Known rows, with every step that occurs:
neved, goti, levid: [-1.76 -3.06  3.35  2.47  0.87 -1.46 -2.30  2.46 -0.16  1.98  0.60 -1.80
 -0.49  1.15  0.34  0.64 -1.59  0.26  1.16  0.37 -1.12  0.47 -0.62 -1.10]
doti, neze, togam: [-2.73 -1.05 -2.76 -2.37  0.40  1.94 -2.06  0.99  0.21  2.17  0.17 -1.48
  0.75  0.85  0.59  0.91 -0.19  0.52  1.41 -2.02  0.21  1.51 -1.78  0.78]
doti, goti, neved: [-0.61 -2.73  5.11  1.44 -2.84 -0.69 -4.11  0.97  1.70  2.28 -0.62  0.24
 -1.73 -1.25  0.66  3.84 -2.97  1.96  1.30  0.76 -0.71 -0.60 -2.36 -0.35]
saril, lofu, rupi: [ 3.59 -1.81  0.17  3.39 -1.69 -0.46  0.14  0.08 -1.64  2.45 -0.35 -0.50
  1.38  0.15 -0.19  3.70 -2.92  2.03  1.67  2.55  0.12 -1.16  0.98 -3.43]
saril, lofu, doti: [ 3.72 -1.18 -0.33  1.39 -1.44  0.40  0.71  1.48 -3.62  2.22 -0.07 -0.87
  0.74  3.22  0.33  1.85 -2.00  1.46  0.61  3.39  0.35 -1.56  0.20 -1.58]
goti, levid, neze, doti: [-2.04 -1.87 -6.67 -0.12  3.27 -3.61  2.67  2.25 -0.69  2.53  0.15 -0.11
 -0.03 -1.20  0.34 -1.97  1.34  0.39 -0.21 -1.30  0.40 -1.40  0.54  0.95]
levid, neze, doti, goti: [-0.95 -1.94 -5.18  0.07  0.82  1.06  1.00  1.63  0.99  2.23 -0.01 -0.38
 -2.01  0.77  0.93  0.63 -1.83  1.53  0.47 -0.44  0.52 -2.40 -0.80  2.22]
goti, doti: [ 3.81 -2.73  2.96  0.28  0.61 -2.38 -4.14  3.26  2.82  2.27 -0.41 -0.88
  0.82  0.06 -0.20  1.92  4.96  1.83 -0.58 -0.46 -0.69 -2.03 -0.42  0.01]
lofu, saril: [ 2.24 -3.01  0.14  2.72 -2.34  0.12  2.13  1.16 -2.68  1.87 -0.52 -1.37
 -1.23  0.55 -0.19  0.34  0.55  0.20  0.57  1.72  0.87 -0.38 -0.30 -2.00]
rupi, lofu, doti, neze: [ 2.34 -0.63 -2.78 -0.41 -1.11 -1.04  3.18  0.54 -1.78  1.49 -1.34 -1.96
 -2.24  2.05  1.26  2.28 -3.13  0.30  0.26  6.02  0.92 -0.05 -0.58  0.94]
rupi, lofu: [ 0.55 -3.87  1.17  0.44 -0.67  1.27 -2.83  2.39 -2.10  1.83 -1.39 -1.02
  1.20  2.19  0.08  2.71  2.86 -0.25  1.47  2.23 -0.63  0.56  0.14 -2.40]
lofu, doti, goti, levid: [ 0.47 -2.38  2.59  2.56 -1.26  0.01 -3.32  1.46 -0.03  1.66  1.06 -1.20
 -1.65  1.23  0.45 -0.65 -3.68  1.08  1.18  1.95 -0.79 -0.79 -1.64  0.81]
goti, neved: [-0.41 -3.00  4.20  1.35 -2.32 -2.99 -3.09  1.27  0.64  2.55 -0.71  0.31
 -0.56 -1.55  0.15  3.23 -0.79  1.18  1.10  0.55 -0.50 -0.08 -1.58 -1.84]
doti, goti, levid: [-0.56 -3.24  3.50  2.15 -1.08  0.27 -4.63  1.55  0.77  1.95  0.86 -1.12
 -1.99  0.65  0.27 -0.24 -2.72  1.04  1.72  1.78 -0.95 -0.24 -1.65  0.45]
levid, neze: [-0.21 -1.79 -1.51  0.50 -0.86 -2.87  2.92  1.65 -0.50  2.84 -0.03 -0.93
 -2.54  2.24  0.63  0.22 -0.85  0.21  0.52  0.95  1.23 -0.07  1.19 -0.77]
togam, lofu, saril: [ 2.46 -2.06 -0.27  0.96 -0.89 -0.71 -0.98  0.62 -3.27  2.33 -0.19 -1.60
 -0.61  0.34 -0.33 -2.33 -1.21  0.13  0.39  0.89  0.10  0.01 -0.96 -3.77]
doti, goti, levid, neze, togam: [-4.47 -1.02  0.46 -0.99  0.74  1.60 -3.72  1.84  0.28  2.33  1.18 -0.94
  1.12  1.01  0.63 -1.20 -0.19  0.58  1.46 -4.65 -0.50  1.74 -0.78  0.49]
levid, goti, zupef: [-2.55 -3.78  2.63  3.31 -0.04 -2.85 -1.60  1.28 -1.13  2.69  0.92 -0.56
 -0.49  2.08  0.02  0.14 -2.91 -1.06  0.88  4.04  0.58  1.40 -0.59 -2.90]
neved, goti: [-1.01 -2.80 -0.56  1.69  0.62  0.17  1.00  2.62 -0.07  2.12 -0.22 -2.07
 -0.59  3.19  0.67  3.37 -1.17  0.34  0.76 -0.57 -0.10 -0.73 -0.23 -1.52]
neze, doti, goti: [-0.34 -2.79 -5.26  0.34  0.59  2.07 -0.77  1.63  1.05  2.04  0.03 -0.45
 -1.24  0.68  0.58  1.12 -1.29  1.62  0.79 -0.41  0.14 -2.78 -1.66  1.91]
rupi, lofu, doti: [ 2.75 -1.95 -1.59  1.47 -1.26  0.14  0.51  2.03 -3.18  1.43 -0.61 -1.23
  1.21  3.33  0.41  1.39  0.25  0.00  0.28  2.34 -0.05 -1.04 -0.03 -1.30]
levid, goti: [ 1.09 -2.68 -2.32  1.83  1.57 -2.15  2.58  2.30  0.69  2.81  0.74  1.63
 -0.40  2.80  0.32  1.82 -3.56 -0.13  1.09  1.58  1.20 -0.38 -1.52 -2.41]
neved, goti, doti: [ 2.37 -2.28  3.62  0.73  1.99 -1.78 -2.97  3.89  2.98  2.01 -0.61 -1.59
  1.22  0.92  0.37  3.41  4.07  1.80 -0.88 -1.59 -1.04 -1.86 -0.18 -0.14]

Rows:
[-1.79 -1.93  1.66  0.64 -0.83 -1.81 -1.89  1.18  1.57  2.37 -0.73  0.73
 -1.27 -2.39  0.90  2.77 -2.30  2.00  0.62 -0.50 -0.42 -1.15 -1.73  0.66] | levid, neze, doti, goti, neved
[ 1.45 -0.11 -4.06 -0.92  0.56 -0.46 -2.82  1.19 -2.47  2.26  1.05 -1.37
  2.05  2.80  0.15 -2.79 -2.56  0.39  0.11 -2.20 -0.45 -0.81 -1.64 -2.09] | neze, togam, lofu, doti
[-1.23 -1.85  1.30  1.20 -0.33 -3.81  0.96  1.75 -0.51  2.66  0.51 -0.98
 -2.43  1.14  0.56 -1.21 -1.38  0.16  0.73  1.23  0.39  0.78  1.01 -0.54] | goti, levid, neze
[-3.68 -0.42 -0.20 -0.74  0.63  1.35 -2.68  1.77 -0.24  2.12  1.29 -1.01
  1.36  1.34  0.75 -1.45 -0.68  0.61  1.08 -4.52 -0.40  1.32 -0.73  0.70] | lofu, doti, goti, levid, neze, togam
[ 1.51 -0.37  0.50 -0.74  1.62 -0.48 -1.75  0.97 -1.62  2.20 -0.04 -0.89
  1.04 -0.51  0.18 -2.00 -1.23  0.51 -0.09 -1.03 -0.13  1.01 -1.82 -2.63] | levid, goti, doti, neze, togam, lofu, saril
[-2.50 -0.45 -0.97 -2.89  2.39 -1.12 -6.76  1.16 -1.25  3.10  1.21 -1.27
  1.76  0.97  0.03 -4.51 -1.95  0.21  1.00 -4.10 -1.25  1.69 -1.42 -3.11] | goti, levid, neze, togam, lofu
[-1.35 -0.37 -2.95 -3.86  2.01 -0.04 -6.02  0.52 -0.87  2.89  0.54 -1.68
  1.12  0.87  0.18 -2.83 -2.76  0.40  1.11 -2.30 -0.83  1.33 -2.41 -2.46] | doti, neze, togam, lofu
[-1.42  0.07 -2.20 -2.26  0.40  2.53 -1.45  0.85 -1.36  2.03  0.11 -1.44
  1.64  1.45  0.81  1.27 -1.36  1.05  1.12 -0.91  0.19  1.19 -1.39  0.66] | saril, lofu, doti, neze, togam
[-2.11 -0.46 -0.27 -2.55  2.04  1.41 -3.19  2.03  1.86  1.94 -0.14 -1.80
  1.79  0.24  0.83  1.98  1.54  1.18  0.42 -3.37 -0.51  1.00 -1.59  1.37] | neved, goti, doti, neze, togam
[-1.91 -0.32 -2.77 -2.19  0.44  2.38 -1.52  1.16 -1.14  1.66 -0.16 -1.59
  1.82  1.49  0.85  1.00 -0.26  0.31  1.00 -1.37 -0.02  1.41 -1.48  0.76] | rupi, lofu, doti, neze, togam
[ 2.30  0.38 -2.57  0.49  2.07 -2.60 -2.42 -0.01  1.11  2.44  0.54 -0.31
  2.58 -0.94  0.09 -0.20 -4.40  1.31  0.43 -2.00 -0.54 -0.26 -1.28 -3.04] | levid, goti, doti, neze, togam, lofu, rupi
[-1.42 -0.65 -0.60 -2.78  1.37  1.17 -3.83  1.73  1.79  2.07 -0.07 -1.44
  1.61 -0.14  0.57  1.27  2.10  1.21  0.56 -2.78 -0.32  0.91 -1.68  1.44] | goti, doti, neze, togam
[-1.29 -3.05 -0.03  1.50  0.77 -0.07 -3.56  1.79  0.67  1.92  0.77 -0.66
 -1.01 -0.62  0.26 -0.93 -1.65  1.13  1.18  0.52 -0.93 -1.05 -1.64  1.31] | neze, doti, goti, levid
[ 0.52  0.37 -2.65 -0.80  1.00 -1.64 -2.50  1.22 -2.57  2.29  1.28 -1.44
  1.55  2.38  0.36 -3.90 -3.23  0.32  0.00 -2.08 -0.56 -0.13 -1.13 -1.77] | goti, levid, neze, togam, lofu, doti
[-3.46 -0.21  1.40 -0.99  0.82  2.18 -3.36  1.71 -1.12  2.29  1.09 -0.84
  1.94  1.41  0.77 -0.73 -1.06  1.13  1.30 -3.56 -0.56  1.57 -0.35  0.29] | saril, lofu, doti, goti, levid, neze, togam
[-1.15  0.09 -1.11 -3.86  3.32 -0.36 -6.59  1.31  0.34  2.70  0.30 -1.96
  1.88  0.66  0.45 -1.80 -1.64  0.90  0.30 -3.35 -1.41  1.02 -2.20 -1.99] | neved, goti, doti, neze, togam, lofu
[ 1.95 -0.82  0.93 -0.95  1.16 -2.37  0.65  1.84  2.58  1.91 -1.31 -2.25
 -2.25  0.33  1.24  3.74 -0.48  1.58 -0.54  3.28  0.21 -0.61 -0.73  1.76] | neved, goti, doti, neze
[-1.73 -0.19 -3.70 -1.96  0.25  1.68 -0.84  0.96 -0.56  1.87  0.35 -1.57
  1.06  1.42  0.81  0.48 -1.11  0.53  0.84 -1.89  0.36  0.91 -1.72  1.16] | lofu, doti, neze, togam
[-1.44 -1.26 -2.46 -2.96  1.92  0.45 -7.42  1.19 -1.15  3.01  0.99 -1.27
  2.49  1.31 -0.31 -3.27 -1.07  0.31  1.20 -4.21 -1.25  0.90 -2.23 -3.49] | neze, togam, lofu
[ 3.19 -1.34 -3.28  2.18 -0.45 -2.90 -1.62 -0.36 -0.57  2.57  0.37 -1.02
  0.88  0.01 -0.39 -0.51 -4.41  0.93  0.94 -0.15 -0.30 -1.22 -0.47 -4.24] | togam, lofu, rupi
[ 0.31 -0.05 -1.68  1.29  0.52 -1.35 -3.64 -0.37 -0.03  2.40  1.05 -1.01
  1.63 -0.57  0.06 -1.72 -5.29  1.19  1.18 -2.88 -0.93  0.11 -0.80 -2.94] | doti, goti, levid, neze, togam, lofu, rupi
[ 1.04 -0.78 -1.96 -0.14 -0.83  2.75 -3.81  0.92 -0.29  1.94  0.90 -1.30
 -0.51  2.98  0.76 -0.68 -4.96  1.47  0.78 -1.00 -0.48 -1.54 -2.45  0.17] | neze, togam, lofu, doti, goti
[-1.95 -3.27  4.05  3.09 -2.59  0.91 -4.57  0.72 -2.15  1.68  0.21 -2.53
 -0.96  2.42  0.48  0.45 -2.57 -0.12  0.75  4.54 -0.40  0.50 -0.45 -0.68] | rupi, lofu, doti, goti, zupef
[ 3.08 -0.77  0.03 -0.90  1.56 -3.50  1.47  1.68  2.91  2.24 -0.84 -0.41
 -2.24  0.18  1.06  2.99 -1.66  1.34 -0.36  4.23  0.85 -0.48 -1.31  1.35] | levid, goti, doti, neze
[-1.36 -1.66  1.97  1.26 -0.75 -2.20  0.15  1.54  0.32  2.48  0.59 -0.99
 -3.26  1.36  0.90 -0.82 -2.87  0.68  0.88  1.39  0.27  0.45  0.46  0.46] | doti, goti, levid, neze
[ 0.59 -0.19 -1.95 -0.36 -0.65  2.01 -2.48  0.87 -0.32  2.06  0.84 -1.30
 -0.98  3.12  1.03 -0.99 -5.30  1.40  0.56 -0.96 -0.19 -1.25 -1.83  0.38] | levid, neze, togam, lofu, doti, goti
[-0.56 -0.57  1.09  0.68 -0.13 -2.78 -0.41  1.21 -0.63  2.48  0.83 -1.17
 -2.70  1.69  0.98 -2.38 -4.54  0.70  0.40  1.16  0.01  0.18  0.14 -0.17] | togam, lofu, doti, goti, levid, neze
[ 2.22 -1.84 -1.62  1.83 -2.38  2.25 -0.41  1.18  0.08  1.68  0.41 -1.20
 -2.17  3.29  0.85  1.52 -4.21  1.50  0.73  1.66  0.33 -2.42 -1.64  1.26] | lofu, doti, goti
[-2.56 -0.33 -0.57 -2.83  2.10  0.03 -7.30  1.04 -0.70  2.97  1.27 -1.27
  1.20  1.10  0.27 -4.14 -3.00  0.60  1.11 -4.06 -1.36  1.45 -1.82 -2.40] | doti, goti, levid, neze, togam, lofu
